What can hang from each mark:
leri: dukev gula
gula: bevi boroz leri
dukev: boroz fisa leri segu zivu
fisa: dukev
boroz: dukev gula
segu: dukev
zivu: dukev

Each row was made from one small tree. Brackets hold a mark, then the marks that hang from it, in alphabetical order. Every link used is in the known rows. Write each row's tree.
Known rows:
{segu {dukev {boroz {gula bevi}} fisa zivu}}: [-12.6  -3.9  11.0  56.9  -1.1  -2.7  -8.1  14.2 -14.2 -31.2  12.7 -10.6
 -45.2 -26.3  19.9   1.6  -4.7   6.2   9.2  -5.5 -12.5]
{segu {dukev leri}}: [-3.9  6.1  6.9 15.8 -8.0 -2.5 -6.4  2.1 -7.4  4.7  1.4 -1.4  9.7 -0.9
 19.9  1.3 -3.4 15.8  5.0  1.5  2.4]
{dukev boroz {leri gula} segu}: [ -6.1   9.8   7.6  56.4 -12.4   2.2  -6.5  -2.4 -18.2 -12.1  12.6  -0.9
 -22.0 -26.2   2.4  -4.7   2.8   3.4  -2.1  13.7  -4.4]
{zivu {dukev {boroz gula} leri segu}}: [ -3.0  12.8   2.5  43.5  -4.8   1.5  -1.5  10.4 -15.8  -9.4   9.9   2.4
 -15.6 -19.5  -7.0  -2.3  -1.2   8.5   1.1  -1.3  -9.8]
{boroz {dukev fisa segu} {gula leri}}: [ -1.4   0.7   8.2  26.5  -7.9   1.3  10.3   6.6 -15.9  -8.3  -0.5  -0.5
  -3.6 -16.6   3.2  -5.4   0.3 -11.1  -5.9  -1.8  -2.5]
{zivu {dukev boroz}}: [ -2.5   7.5  -0.6  18.6  -9.4  -1.9 -10.6   8.6  -1.6  -6.1  11.7   1.5
 -15.3  -4.8  -5.7   1.4  -2.2   6.7   1.9   0.2 -13.1]
{gula bevi {boroz {dukev fisa leri zivu}}}: [ -9.9 -12.8   9.8  72.9  -8.1   1.3 -10.3   7.9  -6.0 -25.1   3.1  -5.9
 -38.1 -46.1  50.9 -11.9  -2.7  10.7   1.8  12.6  -4.9]
{zivu {dukev segu}}: [ -0.6   9.5  -3.9   8.9  -5.1  -1.3   0.7  10.9  -9.3  -9.2   4.8   7.8
  -1.1  -0.8 -11.3   0.6   2.3  14.3  -2.8   4.5  -4.8]
{boroz {dukev {leri gula} segu zivu}}: [ -9.9   1.1   8.0  59.1  -9.9   1.6   1.6   4.7 -25.4 -14.0   5.3   2.1
  -9.6 -27.9  -3.5  -5.7   5.6   9.0  -5.3  13.8   2.1]
{segu {dukev boroz fisa leri zivu}}: [-16.0  12.2  13.9  61.7  -9.7  -3.5 -13.1   3.3 -11.4 -10.2  15.0  -7.6
 -38.5 -26.2  37.2   7.3  -3.8  17.9   9.6   4.0 -17.2]
{leri {gula bevi boroz}}: [ -0.5 -17.8   3.6  30.2 -10.1  -1.5  -9.7   4.4 -10.5 -27.8   6.4  -4.1
 -19.8 -24.3  19.6 -15.1  -1.5  -1.4  -0.7  13.7   7.3]
{gula bevi {boroz {dukev zivu}}}: [ -4.7 -19.8   2.6  41.0  -7.2   2.5  -7.1  14.6  -6.7 -33.5  -0.9  -1.4
 -28.0 -28.3  13.1 -11.3   1.6   9.5  -1.4   8.8  -4.0]
{leri dukev gula}: [ -4.9  -3.1   5.0  17.4 -17.1  -2.0  -1.4  -0.8 -21.7   5.4  11.5  -3.7
  -1.5  -8.8  -3.1  -3.6  -2.5 -11.0   0.7  11.5  15.0]
{segu {dukev boroz fisa leri}}: [ -9.1  11.8  12.5  46.8 -12.8  -1.5 -14.9  -1.8  -5.0   0.2  11.3  -7.0
 -22.5 -18.2  37.9   4.9  -5.5  13.0   8.6   2.9 -11.7]
{dukev {boroz gula} fisa leri segu}: [ -5.6  10.8   8.6  56.0   0.1   4.3   0.3  -1.8 -12.2  -7.5   8.2  -4.6
 -32.1 -32.0  16.7  -0.1  -1.1  -0.8   3.0   0.3 -11.0]
{boroz {dukev fisa leri} gula}: [ -2.1  -3.5   9.0  34.5   1.4   2.8   2.4  -2.4  -6.0  10.2  -2.2  -5.1
   2.0 -21.4  21.4  -3.9  -4.8  -7.1   2.2  -6.6   4.3]
{zivu {dukev fisa leri segu}}: [ -5.7  16.6   3.3  39.9  -5.4  -2.5  -2.5   4.1  -8.5  -1.2   8.7   3.4
 -10.9 -18.9  26.6  -0.5  -1.8  15.5   0.4   8.5  -5.4]
{gula bevi boroz {leri {dukev segu}}}: [ -3.3  -5.4   4.6  38.7 -27.7   0.0  -1.2  15.4 -22.6 -30.2   7.7  -0.4
 -26.8 -25.5  18.7 -16.2  -0.5  -1.3  -5.1  23.6   3.2]
{boroz {dukev fisa leri zivu} gula}: [ -9.2  -3.1  10.4  49.5   3.9   0.9   3.9   2.6 -12.4   0.2   1.3  -5.8
 -14.2 -29.8  20.4  -1.3  -3.1  -2.4   3.0  -5.4  -1.4]
{fisa {dukev {boroz gula} leri segu}}: [ -2.3   1.1   4.0  48.4  -4.2   7.4   3.3   2.0 -19.6  -5.0   7.1   0.5
 -26.0 -26.7 -15.0  -4.0  -1.1  -0.4  -0.4   5.3  -2.8]
{segu {dukev {boroz gula} leri zivu}}: [-11.3   4.8  11.1  46.9  -3.7  -1.5  -5.2   9.5 -19.2 -12.1   9.8  -6.5
 -23.3 -18.6   7.0   4.0  -3.4  11.5   8.9  -6.1 -10.5]
{dukev boroz segu zivu}: [ -9.3   8.8   2.0  42.0  -3.8   2.9  -1.2   8.1 -12.8 -25.9   9.4   1.5
 -41.2 -20.1 -13.2   4.5   6.7  10.7  -0.9   6.8 -19.5]
{zivu {dukev {boroz {gula bevi}} fisa leri}}: [ -6.2   3.5   7.1  65.3  -2.3  -2.5 -10.8   9.9  -4.8 -13.5  14.1  -7.1
 -31.4 -31.0  31.9  -8.2  -9.2  -0.3   5.7  -2.2  -7.2]
{gula bevi boroz {leri {dukev fisa}}}: [ -6.2  -8.1   9.4  41.9 -25.8  -4.0  -6.9   8.5 -13.8 -19.3  11.6  -7.9
 -33.9 -30.5  48.8 -14.2  -7.5  -9.9   0.4  19.4   3.1]

Which tree is each row?
[ -7.8  20.1   5.1  59.1 -10.9  -0.5  -9.8   4.3  -7.9  -7.2  15.2   1.4
 -31.2 -26.8  23.2   1.2  -1.6  15.0   1.9   9.3 -16.6]
{zivu {dukev boroz fisa leri segu}}
[ -9.3  -9.2   8.3  55.0 -13.3   1.8  -2.8   4.4 -24.8 -27.8   8.3  -0.7
 -36.4 -41.2  15.0  -4.1   4.8   8.0  -2.3  16.9  -5.6]
{leri {gula {boroz {dukev fisa segu zivu}}}}
[-12.5  11.2   5.7  54.9  -3.0   1.8  -2.5   3.9 -11.2 -24.1  12.8  -2.1
 -53.5 -29.4   7.4   6.7   4.3   9.0   1.4   7.9 -22.5]
{dukev boroz fisa segu zivu}
[ -0.2  -3.1   4.0  23.1   1.4   5.7   8.4   3.2 -12.0  -4.9  -3.2   0.0
  -5.7 -17.3  -4.6  -0.4   1.9  -3.3  -2.0  -4.6  -0.6]
{boroz {dukev fisa segu} gula}
[ -5.4  10.9   4.2  39.9  -5.8   3.6  -4.2  -1.1  -4.7 -13.1   9.4  -1.5
 -37.3 -21.2   8.6   4.3   2.6   4.1   0.5   6.6 -16.9]
{dukev boroz fisa segu}
[  1.1 -11.6   3.5  36.6 -20.4   3.0  -2.6  15.9 -11.6 -35.8  -2.2   2.9
 -14.9 -23.7  12.6 -18.1   2.9   3.9  -9.7  15.9  -3.3]
{gula bevi {boroz {dukev segu}} leri}
[ -4.9  14.0   6.4  39.1 -11.8  -3.8   0.7  12.5 -17.0 -16.8  15.8  -0.6
 -27.8 -19.6   5.1  -1.9  -3.1  -4.3  -1.4  -0.3 -16.9]
{zivu {dukev {boroz {gula leri}} fisa segu}}
[  0.2 -10.6   3.9  23.0 -14.5  -3.0  -6.1  10.8  -3.8 -28.7   3.2  -2.9
 -18.6 -17.7  29.2 -16.8  -3.0  -3.1  -3.7  11.7  -1.6]
{gula bevi boroz leri}
[ -6.0  -6.1   8.3  63.2 -14.2  -6.6 -16.4   5.9 -11.8 -19.8  16.0  -5.1
 -25.6 -39.3  55.4 -15.9  -8.1   7.4   3.0  17.2   4.9]
{zivu {dukev fisa {leri {gula bevi boroz}}}}
[  0.4  -7.3   4.5  16.7  -1.6  -3.7   5.2  11.9  -7.9 -18.4   1.1  -4.5
  -2.6  -7.6   7.3 -14.0  -4.3 -15.8  -3.4  -3.3   4.7]
{boroz {gula bevi leri}}
[ -3.8   1.1   4.6  42.4  -9.9   4.1  -7.3  -3.0  -6.0   4.1   9.5  -1.4
 -23.9 -20.2   2.3  -3.6  -4.0   0.9   1.3   9.6  -3.7]
{fisa {dukev boroz leri}}
[ -8.5  11.2   5.8  47.2 -18.0   4.0  -3.6   0.7 -16.2  -5.7  14.4  -3.0
 -39.9 -24.9   7.6   4.3   0.3  -0.9   2.2  13.2  -9.4]
{leri {dukev boroz fisa segu}}
[-13.6   8.2   5.4  43.7 -10.2   0.2   5.1   5.5 -23.2  -9.9  11.5  -1.6
 -36.7 -24.6   9.6   5.1   1.7   4.4   1.7  14.0  -3.3]
{leri {dukev fisa segu zivu}}
[ -5.6   8.6   2.3  34.6 -19.1   5.1  -2.3   4.8 -17.9  -7.5  10.8   0.4
 -27.6 -15.2 -13.9   2.0   2.5   1.1  -0.1  12.4  -6.3]
{leri {dukev boroz segu}}
[ -2.5 -14.9   4.9  63.0 -15.7   3.5  -5.6   3.9 -24.4 -26.3   8.9   0.7
 -28.9 -40.9  16.7 -19.8  -1.1   7.2  -4.1  28.0  12.2]
{fisa {dukev {leri {gula bevi boroz}} segu}}
[-10.5   5.5   1.7  31.0 -11.1   1.3   6.5   9.5 -25.0 -11.6   7.7   1.9
 -24.3 -15.7 -11.6   3.1   4.3   6.7  -0.7  13.1  -0.8]
{leri {dukev segu zivu}}
[-17.6  -3.6  11.7  80.9 -19.1  -3.0 -11.2   6.4 -23.5 -24.8  25.1 -11.8
 -57.6 -40.3  22.3  -4.9  -3.9  -8.6   4.3  17.3  -1.9]
{leri {dukev boroz fisa zivu} {gula bevi}}
[ -9.2   1.8   4.7  43.0  -3.1   3.2   3.8   6.1 -12.0 -15.4   1.9   1.6
 -25.0 -23.1   3.3   3.3   5.3   9.3  -2.7   6.1  -9.8]
{boroz {dukev fisa segu zivu}}
[ -7.1   8.3   7.9  42.8  -9.0  -7.6  -8.6  -1.3 -11.5   5.1  15.6  -2.8
  -4.8 -20.1  33.4  -4.3  -6.7   2.6   2.7   8.3   4.7]
{zivu {dukev fisa {leri gula}}}
[ -9.3   3.5   7.7  49.5   3.3   0.8  -0.7   4.5 -13.1 -10.5   8.4  -6.2
 -30.5 -26.4   3.5  -0.3  -2.0  -1.0   4.8  -4.3 -11.1]
{dukev {boroz gula} leri zivu}
[  1.1 -17.2   4.4  19.0 -15.5   1.9  -7.3   0.9 -13.1 -10.2   2.3  -1.0
  -2.7 -19.7   3.4  -9.4   0.6  -1.4  -2.4   9.7   5.3]
{leri {gula {boroz dukev}}}
[ -9.6  14.8   9.8  48.8 -27.0  -0.2  -1.7   4.2 -20.3  -9.0  17.2  -3.8
 -38.1 -23.9  15.2  -0.6  -1.3  -8.6  -1.7  16.5 -11.2]
{gula {leri {dukev boroz fisa segu}}}
